Each row was made from one walk, in order. Every step used is in the known rows, and no mark comes twice. Write each row's walk.
Known rows:
R, Z, L, K: .02  .07  -.12  -.01  -.22  -.17  .04  -.01  -.09  .27  .22  -.11  .09  -.07  .16  .14  .07  .29  -.15  .13  .13  -.08  .14  .03  -.21  .15  -.02  .08  -.04  -.05  -.25  .08  -.03  -.13  -.19
B, W: -.05  -.19  -.09  -.12  -.18  .11  .17  .17  .10  .07  .16  -.11  .12  .15  .08  -.02  .15  .05  -.19  .07  .21  .04  -.12  .44  -.04  -.01  -.06  -.01  -.08  -.04  -.46  .22  -.02  -.01  -.06
G, W, B: -.02  .04  -.10  .02  .10  -.07  .01  .29  .08  .13  .38  -.02  .00  .16  .09  -.16  -.08  .22  -.08  .26  .25  .08  .05  .38  .08  .09  .20  -.02  -.15  .15  -.44  .16  -.06  .10  -.29
R, K: -.03  -.10  -.19  .05  -.02  -.15  -.03  .15  -.02  .03  .35  -.02  -.02  .24  .16  -.10  .17  .23  -.20  .16  .09  .01  -.03  .22  -.15  .08  .22  .06  -.03  -.02  -.47  .23  .07  -.07  -.02
Y, V: -.04  -.07  .07  .04  -.19  -.01  .26  -.03  .00  .14  .06  .02  -.11  .22  .10  .00  .16  .11  -.18  .29  .11  -.02  -.29  .42  -.10  -.02  -.13  .06  -.24  -.07  -.18  .22  .05  -.01  .07
V, B, P, A: .19  -.27  .10  .05  -.01  .17  .06  .26  .09  .02  .31  -.03  .36  .28  .08  -.16  .13  .08  .08  -.10  .04  .11  -.20  .30  -.19  .33  -.06  .07  -.28  .17  -.34  .32  .08  .14  -.16
Z, L, V, Y: .13  -.11  -.23  .10  -.29  -.19  .10  -.07  -.16  -.08  .24  .10  .17  .16  .09  .03  -.07  .04  -.33  .12  .38  -.06  -.22  .05  -.12  .10  .06  .20  .00  .15  -.54  .09  -.16  -.06  -.21
G, W, B, V, Y: -.11  -.02  -.33  .04  .06  -.09  .11  .05  .06  .02  .39  -.01  .15  .25  .08  -.12  .08  .02  -.23  .11  .45  -.07  -.13  .30  .05  -.09  .09  .03  -.04  .05  -.62  .07  -.18  -.03  -.27
Y, V, B, P: .13  -.17  .28  .13  .00  .16  .25  .11  .05  .06  .13  -.03  .19  .24  .03  .00  .11  -.03  .17  .18  .02  -.07  -.34  .32  -.08  .14  -.17  .11  -.31  .01  -.22  .29  -.08  .07  .06
Y, V, L, K, R: .13  -.28  .04  -.07  -.18  -.07  .29  .14  .06  .19  .15  -.04  -.03  .04  .07  .14  .27  .10  .09  .27  .22  .03  -.27  .19  -.38  -.07  -.15  .05  -.26  -.01  -.07  .25  -.04  -.20  -.16
L, W, B, V: -.05  -.19  .00  -.08  -.05  .01  .15  .10  .15  .02  .19  -.13  -.05  .15  .09  -.04  .20  -.07  -.22  .22  .27  .01  -.06  .36  .03  -.16  .04  .06  .05  -.14  -.46  .19  -.08  -.07  -.23
G, W, B, P, A: .14  -.16  .03  .01  .06  .07  -.04  .20  .09  .15  .43  .00  .16  .22  .09  -.23  .02  .28  .01  -.08  .09  .11  .00  .45  -.06  .28  .05  -.03  -.14  .16  -.37  .21  .03  .18  -.25
L, K, R, Z: .01  .03  -.13  .01  -.08  -.03  .13  .07  .18  .20  .27  -.14  -.09  -.02  .08  .26  .12  .15  -.05  .22  .10  -.02  -.09  .13  -.33  .05  -.12  .26  -.13  .05  -.03  .18  .04  -.27  -.11
Y, V, B, W, L, Z: -.06  -.45  .09  -.19  -.15  -.06  .11  .10  -.01  .14  .27  -.16  -.04  .24  .06  .16  .02  -.01  .07  .21  .20  .05  -.22  .18  -.26  -.05  -.38  .02  .00  -.16  -.34  .25  -.17  .02  -.08
Y, V, B, W, L: -.15  -.48  .21  -.12  -.21  -.04  .07  .17  .03  .18  .17  -.12  .15  .26  .00  -.01  .28  -.07  .14  .25  .25  .12  -.21  .12  -.12  -.01  -.06  -.12  -.12  -.15  -.36  .23  -.07  .04  -.03
Y, V, B, P, A: .13  -.33  .22  .03  -.10  .16  .16  .08  .06  .07  .26  .02  .23  .29  .06  -.13  .21  .09  .11  -.06  -.01  .06  -.30  .33  -.22  .20  -.18  .06  -.34  -.03  -.22  .29  .07  .12  -.03
P, B, W, L: -.07  -.38  .00  -.04  -.25  -.12  -.07  .26  .07  .19  .18  -.12  .12  .18  .04  .07  .26  .04  -.18  .10  .33  .23  .04  .24  .00  .41  .13  -.14  -.06  .02  -.30  .24  .04  .13  -.05
Z, R, K, L: -.09  -.18  -.12  .11  -.15  -.14  .03  .15  .04  .21  .29  -.14  -.13  .18  -.03  -.09  .29  -.11  -.24  .15  .13  .05  -.12  -.15  -.19  .30  .38  .07  -.01  -.03  -.48  .31  .22  -.15  -.23
B, W, L, V: .12  -.44  .05  -.09  -.36  -.13  .07  .03  -.04  .08  .10  -.13  .08  .11  .12  .07  .05  .04  -.11  .23  .22  .19  -.17  .09  -.02  -.16  -.07  .01  .18  -.11  -.50  .14  -.14  .01  -.09
G, W, B, V: -.11  .06  -.11  .00  .04  .01  .14  .14  .01  .13  .23  -.09  .03  .16  .17  -.14  .11  .19  -.13  .24  .29  .02  -.06  .31  .16  -.15  .04  -.04  -.10  -.12  -.48  .10  -.05  .01  -.27
R, K, L, W: -.04  -.46  -.03  -.13  -.13  -.17  .06  .10  -.03  .08  .34  -.17  -.05  .07  .08  -.09  .27  -.18  -.16  .15  .27  .13  .10  .08  -.16  .22  .25  .08  .11  -.16  -.48  .30  -.03  -.07  -.12
K, L: .05  -.21  -.06  .03  -.18  -.02  .11  .24  -.03  .11  .16  -.16  .08  .13  -.02  -.09  .16  -.07  -.23  .23  .17  .08  -.14  .04  -.10  .25  .18  .06  -.27  .07  -.44  .29  .11  .02  -.14
Z, L, W, G: -.05  -.17  .08  -.14  -.01  -.15  .06  .14  -.15  .11  .23  .13  .07  -.05  .10  .06  -.12  .10  -.19  .19  .49  .02  .03  .36  -.14  .16  -.03  .15  .11  .30  -.31  .34  -.13  -.09  -.51
G, W: -.11  .07  -.14  .01  .00  .00  .15  .10  -.15  .16  .18  -.02  .07  .09  .22  -.11  -.09  .29  -.09  .18  .27  .12  -.03  .44  .03  .09  -.04  -.04  -.14  .10  -.33  .15  -.11  .07  -.21
K, L, W, B, P: .27  -.27  .25  .00  .06  .02  .06  .26  .18  .04  .29  -.15  .07  .11  -.08  -.07  .12  -.24  -.08  .19  .17  .01  .02  .22  -.02  .34  .20  .08  .03  .08  -.43  .33  -.09  .10  -.20
Z, L, W, B, P: .21  -.12  .24  .02  .08  -.01  -.01  .18  .07  .07  .27  -.04  .07  .13  .04  -.05  -.02  .01  -.07  .15  .24  -.06  .09  .32  .01  .38  .17  .07  .08  .16  -.38  .28  -.16  .11  -.27
R, K, L, W, B: .03  -.41  .00  -.12  -.01  -.23  -.06  .27  .18  .04  .49  -.16  -.13  .16  -.04  -.17  .28  -.23  -.16  .23  .24  .06  .17  .03  -.13  .22  .43  .07  .06  -.08  -.58  .28  -.01  .00  -.21
B, V, L, Z: -.04  -.21  -.18  -.02  -.07  .02  .17  .22  -.16  -.04  .16  -.10  -.06  .05  .17  .08  .03  .18  -.16  .15  .22  .04  -.38  .23  -.18  -.07  -.39  .03  .00  -.06  -.52  .16  -.12  -.10  -.30

Write each row's walk:
-.05  -.09  -.34  .07  -.07  -.02  .20  -.06  .01  -.07  .20  .01  .18  .24  .10  .00  .15  -.02  -.33  .09  .34  -.09  -.28  .28  -.07  -.08  -.01  .05  -.10  .05  -.54  .17  -.10  -.10  -.11 : B, V, Y
-.18  -.42  .17  -.15  -.04  -.13  .23  .22  -.08  .05  .21  .13  -.04  -.07  .03  .07  .11  -.03  .01  .25  .43  .11  -.28  .43  -.20  -.03  -.22  .08  .04  .13  -.25  .29  -.16  -.10  -.39 : Y, V, L, W, G
.19  .01  -.08  -.04  -.22  -.13  .09  .04  -.13  .22  .18  -.08  .22  .01  .20  .02  .02  .26  -.14  .15  .23  -.04  .17  .13  -.19  .09  .04  -.02  -.16  .05  -.38  .22  -.03  -.04  -.23 : Z, L, K
-.01  -.06  -.28  .07  .01  -.06  .08  .11  .18  -.07  .34  -.02  .13  .27  .00  -.06  .21  -.08  -.33  .15  .36  -.13  -.22  .22  -.03  -.08  .12  .08  -.12  .11  -.65  .15  -.08  -.04  -.19 : W, B, V, Y
.14  -.35  -.09  .01  -.33  -.21  .10  .08  -.08  .05  .28  -.15  -.04  .13  .09  -.08  .15  -.05  -.20  .20  .10  .09  -.14  -.18  -.10  -.04  .23  .20  .01  -.19  -.57  .15  .06  -.07  -.04 : R, K, L, V
.08  -.32  .08  -.09  -.05  -.09  .05  .31  .21  .05  .35  -.19  -.07  .12  -.07  -.11  .19  -.29  -.19  .25  .29  .09  .06  .14  -.06  .19  .29  .07  -.07  .06  -.49  .31  -.02  .04  -.29 : K, L, W, B
-.06  -.02  -.21  .05  .00  -.13  .04  .05  .04  .12  .39  -.04  -.30  .20  .11  .14  -.03  .16  -.27  .10  .07  -.01  -.16  .15  -.30  .15  .02  .16  .19  .04  -.43  .36  .09  -.24  -.24 : L, Z, R, K
-.11  -.44  .03  -.11  -.17  -.13  .16  .26  .08  .17  .44  -.06  .13  .07  -.09  .03  .11  -.32  -.03  .07  .32  .06  -.25  -.23  -.19  -.13  .07  .31  .16  -.02  -.66  .36  .01  -.27  -.44 : Z, R, K, L, V, B, W, G
-.11  -.17  -.09  .09  -.10  .02  .14  .28  -.11  -.03  .04  -.05  .12  .06  .12  -.07  .32  .13  -.12  .17  .25  .09  -.36  .21  -.04  -.05  -.06  -.08  -.13  -.08  -.49  .10  -.03  -.06  -.26 : B, V, L
-.15  -.26  -.14  -.08  -.07  -.19  -.05  .01  .03  .21  .38  -.12  -.24  .22  .08  .15  .06  .11  -.14  .07  .16  .06  -.08  .07  -.29  .14  .03  -.01  .39  -.07  -.47  .34  .02  -.19  -.22 : B, W, L, Z, R, K
-.06  -.35  .01  -.04  -.09  -.03  .11  .30  -.04  -.07  .16  -.05  .05  -.05  .10  -.02  .17  -.04  -.11  .17  .35  .20  -.16  .37  -.12  .23  -.03  .00  .03  .07  -.37  .20  -.16  -.01  -.34 : V, L, W
.06  -.17  .06  -.06  .01  -.04  .02  .26  .23  -.03  .36  -.08  -.07  .15  .03  -.05  .09  -.11  -.20  .26  .27  .06  .07  .40  -.06  .10  .17  .08  -.02  .14  -.46  .30  -.06  .04  -.28 : L, W, B
.00  -.25  -.16  .00  -.12  -.16  .01  .20  -.04  .13  .34  -.16  .00  .18  .05  -.17  .30  .02  -.17  .17  .13  .07  -.03  -.06  -.17  .19  .35  .07  -.11  -.08  -.57  .25  .12  -.06  -.07 : R, K, L
.12  -.37  -.29  .05  -.28  -.28  .08  -.01  -.04  -.06  .42  -.03  .08  .19  .01  -.05  .14  -.18  -.29  .11  .26  .02  -.21  -.17  -.18  .06  .22  .25  .02  -.01  -.73  .17  -.10  -.10  -.08 : R, K, L, V, Y
-.09  -.08  -.11  -.02  -.02  -.18  .05  .04  .01  .35  .25  -.16  -.08  -.04  .16  .24  .03  .28  .11  .27  .23  .10  .04  .06  -.26  .08  -.07  .07  .04  .02  .01  .09  -.11  -.18  -.23 : G, W, L, K, R, Z
.29  -.14  .24  .14  -.10  .07  .13  .15  -.12  -.01  .15  -.02  .36  .15  .09  -.02  -.12  .04  .06  .13  .11  -.03  -.23  .03  -.01  .19  -.04  .23  -.11  .07  -.40  .20  -.17  .06  -.14 : Z, L, V, B, P
-.10  -.24  .06  .07  -.15  -.07  .18  .22  -.08  .05  .09  .03  -.04  .10  .05  -.02  .31  .14  -.02  .26  .18  .10  -.43  .29  -.14  .07  -.13  -.07  -.24  -.06  -.27  .13  -.02  .01  -.09 : Y, V, L
.04  -.27  .08  .03  -.11  -.13  .07  .20  -.14  .10  .19  -.08  .25  .15  .19  -.03  -.07  .05  .17  .30  .27  .23  -.12  -.02  .01  -.04  -.02  .05  -.07  .03  -.40  .12  -.20  .06  -.28 : G, W, L, V, B
-.17  -.37  .03  -.13  .04  -.05  .20  .25  -.12  -.01  .18  .06  .09  -.11  .11  .05  .09  -.02  -.07  .17  .49  .11  -.23  .35  -.11  -.14  -.20  .06  .12  .10  -.44  .27  -.17  -.14  -.53 : B, V, L, W, G
.24  -.08  -.09  -.08  -.11  .00  .22  .11  .16  .16  .22  -.10  .06  .09  .12  .14  .05  .12  -.03  .23  .20  .00  -.04  .25  -.31  -.04  -.04  .14  -.23  .16  -.16  .38  .01  -.19  -.13 : L, K, R
-.12  -.21  -.06  -.10  -.14  -.03  .10  .33  .13  .18  .35  .06  .17  .05  .01  .12  .11  .03  -.23  .05  .41  .08  -.07  .44  -.03  .19  -.04  .14  -.13  .23  -.32  .37  .06  -.03  -.25 : P, B, W, G
.19  -.09  .17  .15  .11  .19  .14  .29  .07  -.03  .19  -.06  .36  .22  .05  -.03  .03  -.01  .09  .15  .07  -.01  -.24  .28  -.06  .26  -.04  .13  -.27  .21  -.37  .33  -.08  .11  -.08 : V, B, P
.11  -.15  -.09  -.10  -.09  -.24  .06  .04  -.14  .33  .18  -.15  .19  -.02  .29  .00  -.03  .27  .11  .25  .27  .16  .24  .18  -.11  -.03  .01  -.22  -.01  .07  -.32  .17  -.15  .05  -.23 : G, W, L, K
.21  -.23  -.02  -.07  -.08  -.13  .08  .16  .10  .26  .17  -.13  .08  .13  .13  .15  .08  .15  .08  .31  .27  .10  .04  .10  -.35  .00  -.01  .00  -.14  .22  -.15  .36  -.02  -.14  -.20 : W, L, K, R
-.14  .04  -.10  .10  -.01  .03  .09  .16  .14  .12  .22  -.07  -.19  .07  .00  .22  .13  .19  -.14  .25  .11  .02  -.28  .20  -.23  .21  -.05  .30  -.11  .14  -.02  .14  .06  -.22  -.09 : K, R, Z
-.06  -.24  -.20  .04  -.14  -.01  .14  .26  -.12  .00  .20  -.07  -.04  .03  .15  .14  .12  .14  -.21  .10  .26  .14  -.28  .23  -.12  .21  -.27  .04  -.12  -.08  -.34  .18  -.03  -.04  -.27 : P, B, V, L, Z
-.15  .07  -.06  .13  -.10  -.05  -.03  .12  -.09  .20  .19  .00  -.10  .07  .02  .16  .06  .31  -.20  .21  .23  -.04  -.17  .06  -.22  .41  .07  .24  -.08  .12  -.03  .11  .01  -.19  -.19 : K, R, Z, L
.20  -.04  -.04  -.07  -.17  -.09  .12  .06  -.01  .24  .17  -.05  .10  .09  .14  .11  .03  .23  -.08  .18  .30  -.04  .03  .12  -.33  .14  .05  .10  -.22  .16  -.12  .32  -.01  -.19  -.25 : Z, L, K, R
-.13  .01  -.17  .14  -.03  -.10  .00  .08  .09  .16  .29  -.02  -.14  .21  .08  -.01  .17  .10  -.22  .13  .11  .01  -.13  .16  -.18  .19  .26  .09  .08  .05  -.40  .31  .19  -.21  -.18 : Z, R, K
-.08  -.41  -.26  -.06  -.03  -.24  .03  .03  .14  -.05  .51  -.10  .01  .25  -.01  -.14  .38  -.31  -.27  .09  .42  -.07  -.03  -.01  -.10  .02  .32  .10  .15  -.19  -.75  .16  -.14  -.13  -.18 : R, K, L, W, B, V, Y
-.21  .11  -.08  .14  -.14  -.09  -.06  .09  -.16  .16  .19  -.03  -.02  .04  .06  .09  .06  .31  -.25  .18  .17  -.06  -.09  .08  -.08  .40  .08  .13  -.04  .04  -.22  .05  .02  -.08  -.20 : R, Z, L
-.04  -.15  .05  -.07  -.16  -.09  .05  .04  -.15  .09  .13  -.02  .04  .05  .14  .00  .00  .07  -.24  .15  .37  .04  .05  .32  -.07  .32  .05  .02  .10  .06  -.25  .22  -.14  .00  -.27 : Z, L, W
